Every row comes from one small tree of marks. The marks that hang from a mark follow it in brackets, in alphabetical order. Every link used is in the known rows. Which tree was each row made from?
Known rows:
W[Q]: [-21 -16 -22  28 -23 -37  22  20 -17  20  14 -10   6  -7  13 -16  12  22
  -3  11  10  -7 -38  16]
X[W]: [-10 -26   3  48 -27 -42  19  21  12 -16  13   3  -9  -4  29   6  -9   4
 -11  34   2 -20 -42  15]
C[W[Q[U]]]: [-37 -13  -7  53 -10   2  15  59  11  33  50  -3   0  -4 -29 -33  16  10
 -36   6   5   4 -14  -3]
H[X[F]]: [  3  -3  15  -3 -20 -38   1  -8  -5   4  19 -12   1   7  18  13 -16 -25
  16  -7 -25 -17  -7  51]
G[T[H[X] S]]: [  9 -17 -50  50  21 -35  -3  27  18  18  55 -11  -6 -22  49 -39   5   3
 -43 -59 -11  24 -18  28]
T[S[X]]: [  3 -18   3  13  13 -22   4 -25   5  -4   9  -1   9   5 -10 -28  37  11
  21  -4   7  23   5  -3]
P[H]: [  2  17 -31  12   7 -43  36  14  13   6  -8  14  12  -1  22  13  -7 -20
 -14  34  -8  -2 -28  12]
T[G H S[Q]]: [ -3  33 -37  -6  22  34  -5   2  17  -7   0  -2 -42  -3  73 -38   2  40
 -10 -12  17 -17 -12 -31]
P[H[T X[F W]]]: [-17 -21  18  20 -16 -55  30  12  22 -17   9  -6  24  -2  53  40 -56 -18
 -46  16 -21 -46  -6  24]
X[F W[Q[U[L]]]]: [-51  -9  25  34 -31  -8  -4  49  24  18  15 -31 -64  11  34  -7  14  -3
 -20   2  37  10  -5  22]
H[T]: [  5 -29 -18   9   2 -39  30   4  13   5   3   7  24 -15  27 -26 -27  12
   5  20 -17 -29 -28  24]
H[T X[F W[Q]]]: [-41 -52  24  39 -47 -55  10  13  -7  -8  40 -23  14 -12  40  11 -29  19
 -25 -10  -2 -54 -13  33]
H[T[G S[Q X]]]: [ -6 -15  -6 -23  38   9  -1 -29  14 -18 -21  -7  -2  14  32 -54   0  43
  22  -6  21 -33  16 -37]
N[C]: [ 16  -5 -15  20 -16  -9  29  -9  14  15   8  -8   9 -11  12  14   7   2
 -19   7 -38 -13 -24  46]
L[U]: [ 11   2  -9  52  16 -19  42  15  15 -10  28  -5  16   0  32 -19  17  -8
  30  22 -10  -4 -34  15]
G[T[H[X[W]]]]: [-24 -36 -38  88 -23 -58   3  56  34  -1  57   2 -31 -15  57 -31 -29  -5
 -60 -14   0  -8 -29  31]
S[X[F W[Q[U]]]]: [-76 -31  48  40 -41  -7 -11  18  19   2  15   9 -38  20   5 -19  14   3
  11  20  48  -5  18  -2]
P[H[T X]]: [  6 -10 -36  17  14 -51  41  10  17   3  16 -15  27 -11  28  11 -53 -15
 -37  -4 -30 -23 -13  21]
G[T]: [  7 -32 -32  30   8 -62  16  18   9   5   1  14   4  -1  27 -37   9 -13
   3  16  -2   2 -33  43]
T[G H]: [-44  14 -41  16 -20  -1  11  21  21   9  19  13 -29   6  55 -46 -16   3
 -14   9  24 -26 -23 -13]
S[Q[U]]: [  8  16 -16   6  25  20   4   9  29  11 -11   7 -54   2  23  -6 -12  12
  20  18 -11  -2 -12  21]
C[W]: [  4 -10  -7  30  -5 -30  20  30   5   6  19   1  28  -2 -20 -22   8  -5
 -19  39 -22 -15 -23   7]
Q[U]: [ -9   1 -22  22   1  -2   8  14  24  21  14  16 -29   0   8 -14  -3 -11
  10   2   0  10 -19  31]
T[S[Q]]: [ 49  11 -12  -8  39  -1   6 -14   5  -6 -14  -6  -6 -13  34   3  20  31
  17  -1 -17   2 -25  11]

Which tree is each row?
[-25  18  -5 -12 -11   5 -18  -4   6  11  43 -19 -16   5  65 -13   1  -2
 -14 -48   4 -15   8  -2]  T[G H[X[F]] S]
[-41   5 -24  13   4  14  -8   2  22  -1  22  10 -20  10  32 -66  21  19
  -5 -19  41   8  13 -41]  T[G H S[X]]
[  9  -6 -30 -12  44  -5  -1 -17   5 -13   8 -42  -3  -4  49 -14 -23  33
  -5 -46 -10 -41  -8  -1]  H[T[G S[Q]] X]
[-54 -41  13  68 -41 -44  10  26   3 -10  17  -7  -7   4   0 -29  11  24
  -8  33  40  -9 -14 -15]  S[X[W[Q]]]
[-18   7  -6 -35  21 -25   9 -20   4   2   9 -30  36   7  53  22 -19 -15
 -25 -34 -10 -37   8   3]  P[H[T[G S] X[F]]]
[-34  -2 -35  32   0   2   3  46  21  39  25 -38 -56   2  13 -37  10  -2
 -15 -20  31  34 -15  27]  W[Q[U[L]]]
[ -8  11  37 -21  11  28 -16 -23  34  -2 -30  23 -49  24  10 -20   2   7
  57  29  10 -11  41  14]  S[Q[U] X[F]]
[ 37  21 -24   2  25  18   7   8  23  -1   5   6 -25 -19  61 -21   7  50
  -4  -6  -9   7 -10  -9]  T[H S[Q]]
[ 12  -8  13  -7  28   1 -18  -2  35  -7 -21  25 -25   4  54 -59  28  29
  24   7  15  11  39  -1]  G[T[H S[Q X[F]]]]
[-32 -10 -27  49  10   8  12  75  17  36  39 -39 -23   3 -24 -38  21   0
 -47  -1  22  29  -2   5]  C[W[Q[U[L]]]]
[ 27  -7 -29  14  62   3 -12   4  31   8  -7   7 -38  -9  35 -25  28  21
   9 -23  -3  33 -11  25]  G[T[S[Q[U]]]]
[ 10  -4 -26 -27  39   5   4 -19   7 -12 -16 -17   4  -1  59 -25  -5  45
  11 -10   1 -38 -21 -13]  H[T[G S[Q]]]
[ 13   8 -32  32   6 -10   6  13  15  11  60 -19  -8 -22  38 -18  -1  16
 -30 -57 -19  17 -12  18]  T[H[X] S]
[-67 -31  -6  74 -16  -4  -2  51  33  10  25 -31 -69  18   3 -41  18   7
 -21   1  61  29   9   2]  S[X[W[Q[U[L]]]]]
[  4   1  41 -24  -5  -5  -4 -25  13 -16 -43  11 -16  21  11 -17   0   9
  59  52   3 -25  24  12]  S[Q X[F]]
[-13 -15 -27  -9  22 -15   7 -17   4   1  10  -5  24  -6  47 -32   3  22
   2 -26   8 -23 -23 -12]  H[T[G S]]
[  1 -15  30 -16  47  14 -28 -13  34   0 -27  20 -38  15  18 -38  37  11
  45  -5  20  23  40  20]  G[T[S[Q[U] X[F]]]]
[-37   2  30 -35  -3  -7 -12 -34  -2  -2 -10   1   6  27  15 -31  36  -6
  38   2  31 -12  21 -19]  T[G S[X[F]]]
[ 28  -3 -41  20  41  -7  -2  18  28   7  -1  10 -22 -21  72 -47  16  37
 -11 -12  -7  13 -15   7]  G[T[H S[Q]]]
[ 19  22 -28   2  34  26   0  27  39  12 -15 -28 -81  11  28 -18  -9   2
   4   7   8  26   2  33]  S[Q[U[L]]]
[-19  18 -22  -1  23  40 -11  -6  21 -11  -5   5 -37  16  50 -58  14  41
   3  -4  36  -8  18 -48]  T[G H S[Q X]]
[-19  16 -42  21   7   3  -6  10   6  12  55 -26 -23  -4  51 -28  -1   9
 -34 -63   4  -6  -9 -10]  T[G H[X] S]
[ 12 -15 -26  30  34  -1 -13   8  35  -6  -4  16 -29  -4  47 -68  23  39
   3  -6  15  19  23 -10]  G[T[H S[Q X]]]
[-27 -34   5  57 -35 -58  -6  42  30  -5  38   9 -30  -2  67 -16 -20 -13
 -36  -5  -5 -27 -12  42]  G[T[H[X[F W]]]]
[ -7   1  -1   9  25  25  -6  -2  39  -1 -16  13 -53  16  -5 -33  -6  12
  41  20  13   1  23   9]  S[Q[U] X]
[ 47 -12 -13 -15  45  -3  13 -24  11 -11 -18  -8   9 -20  45 -12  -5  53
  10  -4 -25 -16 -14  10]  H[T[S[Q]]]
[  1 -14  22  13   8 -46  19  -2  17 -21  18 -22  32  -7  55  47 -27  -4
 -44 -22 -24 -19  -2  15]  P[H[T[S] X[F W]]]
